Each row was made from one path, in order. Every step used is in the known rows, and no mark comes twice. Write each row's path.
Known rows:
kepokeg-gamukom-taka-nabe-milim: [ 1.82, -0.46,  2.05, -1.46, -0.86,  1.53, -1.34, -0.31, -0.03,  1.88,
 -0.08, -1.52, -0.07, -0.24, -1.68,  3.09,  1.12, -1.46, -1.69, -3.93]
kepokeg-gamukom-taka: [ 0.81, -0.09,  0.69, -1.99, -0.95,  1.33, -0.72, -0.48, -1.31,  0.32,
 -1.37,  0.50,  2.19,  0.53, -0.76,  1.36,  0.55, -3.32, -1.15, -5.13]
tenit-fimed-gamukom: [ 1.79,  0.62,  1.70, -1.01, -2.54,  0.59, -0.17,  1.75, -0.81,  0.27,
  1.15,  1.07,  1.69,  0.62, -1.14,  1.44,  0.55, -2.51,  1.39, -3.06]
fimed-gamukom-vomo-nabe: [ 3.05,  2.90,  4.94, -0.15, -2.12, -0.66, -1.37,  0.92,  0.91,  1.10,
 -0.08, -1.35,  1.65, -0.56,  0.35,  2.49, -0.29, -5.37,  5.11, -1.36]
tenit-fimed-nabe-kepokeg: [ 2.43,  1.27,  1.94, -0.86, -3.47,  0.24, -3.26,  1.20, -0.18,  1.03,
  0.87, -0.41, -0.35,  0.37, -0.07,  3.30, -2.47, -2.09,  3.90, -3.02]
milim-tenit-fimed-gamukom-taka-nabe: [ 0.95, -0.63,  3.48, -0.03,  0.12,  0.12, -3.92, -0.69,  0.23,  0.14,
  1.97, -0.38,  1.07,  0.14, -2.02,  1.50, -0.06, -3.26,  2.24, -3.28]
taka-gamukom-vomo-nabe-milim: [ 2.95,  2.82,  5.43, -0.13, -2.98,  0.15, -0.69, -0.44,  1.49,  3.43,
  0.36, -1.51,  0.76, -0.68, -0.08,  2.77,  0.88, -3.10,  2.21, -0.86]
milim-tenit-fimed-nabe-kepokeg-gamukom-vomo: [ 3.41, -0.17,  2.23, -1.80, -1.19,  0.19, -7.71, -2.42,  0.43,  5.64,
 -1.62, -0.69,  0.72, -0.96, -0.19,  4.20, -2.57, -2.41,  7.04, -1.27]
fimed-gamukom-taka-nabe-milim-tenit: [ 1.56, -1.00,  4.76, -0.16, -0.26,  0.55, -3.43, -1.78,  1.03,  1.52,
  2.30, -1.27,  0.50, -0.27, -2.51,  2.14,  0.90, -2.84,  1.69, -1.53]
gamukom-vomo-nabe-milim-tenit-fimed: [ 3.50,  2.06,  5.69,  0.43, -1.22, -0.19, -3.25, -1.91,  1.76,  2.61,
  0.11, -1.31,  1.39, -0.62, -0.60,  2.56, -0.13, -2.76,  5.50,  0.22]
milim-tenit-fimed: [ 1.88,  0.03,  1.79, -0.81, -0.37,  0.73, -3.56, -1.45, -0.84,  1.32,
  1.24,  1.30,  2.20,  0.57, -1.34,  1.44,  0.01, -1.57,  2.25, -1.90]
milim-tenit-fimed-nabe: [ 2.26,  1.22,  3.25, -0.13,  0.09,  0.37, -5.59, -0.41,  0.03,  1.49,
  1.95, -0.49,  1.14,  0.09, -0.49,  3.01, -1.12, -1.59,  3.91, -2.09]
vomo-nabe-milim: [ 2.99,  2.78,  4.61, -0.08, -2.37,  0.76, -0.58, -0.06,  0.39,  0.40,
  1.16, -0.96,  0.83,  0.09, -0.34,  2.97,  0.60, -2.28,  2.23, -2.28]
nabe-milim: [ 2.48,  0.80,  2.05, -0.95, -2.66,  1.03,  0.35,  0.32, -0.21,  1.16,
  1.05, -0.01,  0.77,  0.37, -1.34,  2.14,  1.09, -1.27, -0.56, -1.20]
kepokeg-gamukom-taka-nabe: [ 1.21, -0.27,  1.03, -1.47, -0.12,  1.18, -2.12, -0.17, -0.94,  0.83,
 -0.37, -0.98,  0.65, -0.10, -1.06,  2.62,  0.23, -2.53, -1.16, -5.10]
fimed-gamukom-taka: [ 0.51,  0.41,  2.54, -0.69, -2.21,  0.25,  0.49,  1.07, -0.44, -1.42,
  0.41,  0.54,  2.02,  0.88, -1.10,  0.47,  0.52, -4.74,  0.25, -3.88]
fimed-nabe-milim-tenit: [ 2.94,  0.79,  4.47, -0.03, -0.47,  0.77, -5.09, -1.44,  0.87,  2.77,
  2.30, -1.48,  0.46, -0.24, -0.98,  3.74, -0.23, -1.02,  3.40, -0.31]

Which path is each row?
[ 2.44, -0.21,  2.76, -0.59, -1.15,  1.10, -2.52, -1.77,  0.06,  2.20,
  1.37,  0.82,  1.40,  0.36, -1.98,  1.97,  0.98, -0.66,  1.55, -0.64]
nabe-milim-tenit-fimed
[ 3.44, -0.28,  4.30, -0.14, -0.98, -0.12, -3.93, -0.51,  1.82,  4.28,
  1.40, -1.83, -0.07, -1.14, -2.16,  3.14,  0.54, -1.90,  4.12,  1.22]
taka-nabe-milim-tenit-fimed-gamukom-vomo
[ 3.19,  2.41,  3.82, -0.76, -3.64, -0.68, -2.11, -1.05,  0.56,  1.61,
 -1.03, -1.11,  0.87, -0.34,  0.69,  2.72, -2.34, -4.90,  5.86, -1.11]
gamukom-vomo-nabe-kepokeg
[ 2.35,  2.93,  4.60, -0.33, -2.22, -0.19, -1.58, -0.24,  0.58,  2.37,
  0.32, -1.12,  1.50, -0.42,  0.52,  2.25, -0.04, -4.03,  2.57, -2.26]
taka-gamukom-vomo-nabe
[ 2.50,  2.12,  4.45, -0.87, -4.02, -0.37, -2.68, -1.68,  0.59,  3.47,
 -0.32, -0.78,  0.79, -0.49,  0.46,  2.62, -1.60, -4.47,  4.54, -1.99]
taka-gamukom-vomo-nabe-kepokeg
[ 2.87,  1.80,  6.31,  0.13, -1.51,  0.20, -3.47, -2.44,  1.72,  4.29,
  0.85, -0.74,  1.46, -0.68, -0.71,  2.48,  0.73, -2.30,  4.27, -0.41]
taka-gamukom-vomo-nabe-milim-tenit-fimed
[ 1.06, -0.79,  4.08, -0.37, -1.51,  0.59, -1.53, -1.32,  0.72,  0.53,
  1.01,  1.09,  1.86,  0.57, -2.30,  0.64,  1.23, -3.06,  1.59, -2.05]
nabe-milim-tenit-fimed-gamukom-taka
[ 1.74, -1.39,  2.66, -1.11,  0.58,  1.53, -4.15, -2.42,  0.20,  2.83,
  0.27, -0.63,  0.59, -0.37, -2.31,  2.93,  1.01, -0.82,  0.32, -3.30]
kepokeg-gamukom-taka-nabe-milim-tenit-fimed
[ 2.36,  1.05,  2.04, -0.80, -2.67, -0.43, -0.04,  2.07,  0.37,  1.36,
 -0.38,  0.04,  1.44, -0.04, -0.81,  1.33,  0.14, -3.74,  2.56, -1.13]
tenit-fimed-gamukom-vomo
[ 1.40, -0.84,  2.42, -1.50, -0.81,  0.77, -6.77, -2.61, -0.35,  2.51,
 -0.85,  0.23,  1.11,  0.03, -0.66,  3.02, -2.27, -2.94,  4.62, -4.56]
milim-tenit-fimed-nabe-kepokeg-gamukom-taka
[ 2.99, -0.24,  3.83, -0.54, -1.80, -0.04, -2.44, -1.00,  1.41,  3.66,
  0.36,  0.00,  1.48, -0.53, -1.91,  1.87,  1.09, -2.59,  4.06,  1.19]
nabe-milim-tenit-fimed-gamukom-vomo
[ 3.01, -0.65,  3.97, -0.39, -0.70,  0.87, -4.13, -0.90,  0.64,  3.13,
  2.90, -0.66,  0.11, -0.48, -2.56,  3.26,  1.05, -0.60,  2.74, -0.87]
taka-nabe-milim-tenit-fimed-gamukom
[ 3.30,  0.80,  1.29, -1.82, -2.82,  0.09, -4.49,  0.30,  0.34,  4.27,
 -2.16, -1.13, -0.06, -0.79,  0.27,  4.13, -2.32, -2.57,  4.89, -2.30]
tenit-fimed-nabe-kepokeg-gamukom-vomo
[ 3.79,  1.27,  4.62, -0.92, -0.38,  0.70, -4.45, -2.93,  1.07,  4.73,
 -1.38, -1.07,  1.82, -1.01, -0.57,  3.66,  0.52, -2.23,  5.42, -1.15]
kepokeg-gamukom-vomo-nabe-milim-tenit-fimed
[ 0.84,  0.31,  2.61, -0.14, -1.58,  0.12, -0.56,  2.16,  0.03, -1.45,
  1.31, -0.58,  0.36,  0.38, -1.52,  1.45,  0.14, -3.33,  0.33, -4.29]
tenit-fimed-gamukom-taka-nabe
[ 0.98, -0.92,  0.34, -2.52, -2.72,  1.16, -1.81, -1.82, -1.33,  1.27,
 -2.13,  0.93,  1.60,  0.52, -0.88,  1.68, -1.05, -3.69,  0.77, -4.91]
nabe-kepokeg-gamukom-taka
[ 3.52,  2.77,  5.41,  0.22, -3.26, -0.36, -0.04,  1.39,  1.74,  1.61,
 -0.01, -1.21,  0.85, -0.54, -0.37,  2.63,  0.64, -3.69,  4.68, -0.88]
tenit-fimed-gamukom-vomo-nabe-milim
[ 1.48, -0.49,  3.62,  0.12, -0.22,  0.61, -2.68, -1.68,  0.78,  0.73,
  1.75, -0.81,  0.16,  0.05, -2.25,  2.05,  0.40, -1.50,  0.60, -1.86]
gamukom-taka-nabe-milim-tenit-fimed
[ 3.11,  1.11,  5.39, -0.47, -2.73, -0.78, -5.32, -2.36,  1.07,  3.07,
 -0.23, -0.10,  1.69, -0.63, -0.36,  2.43, -2.01, -4.95,  8.99, -0.58]
milim-tenit-fimed-gamukom-vomo-nabe-kepokeg
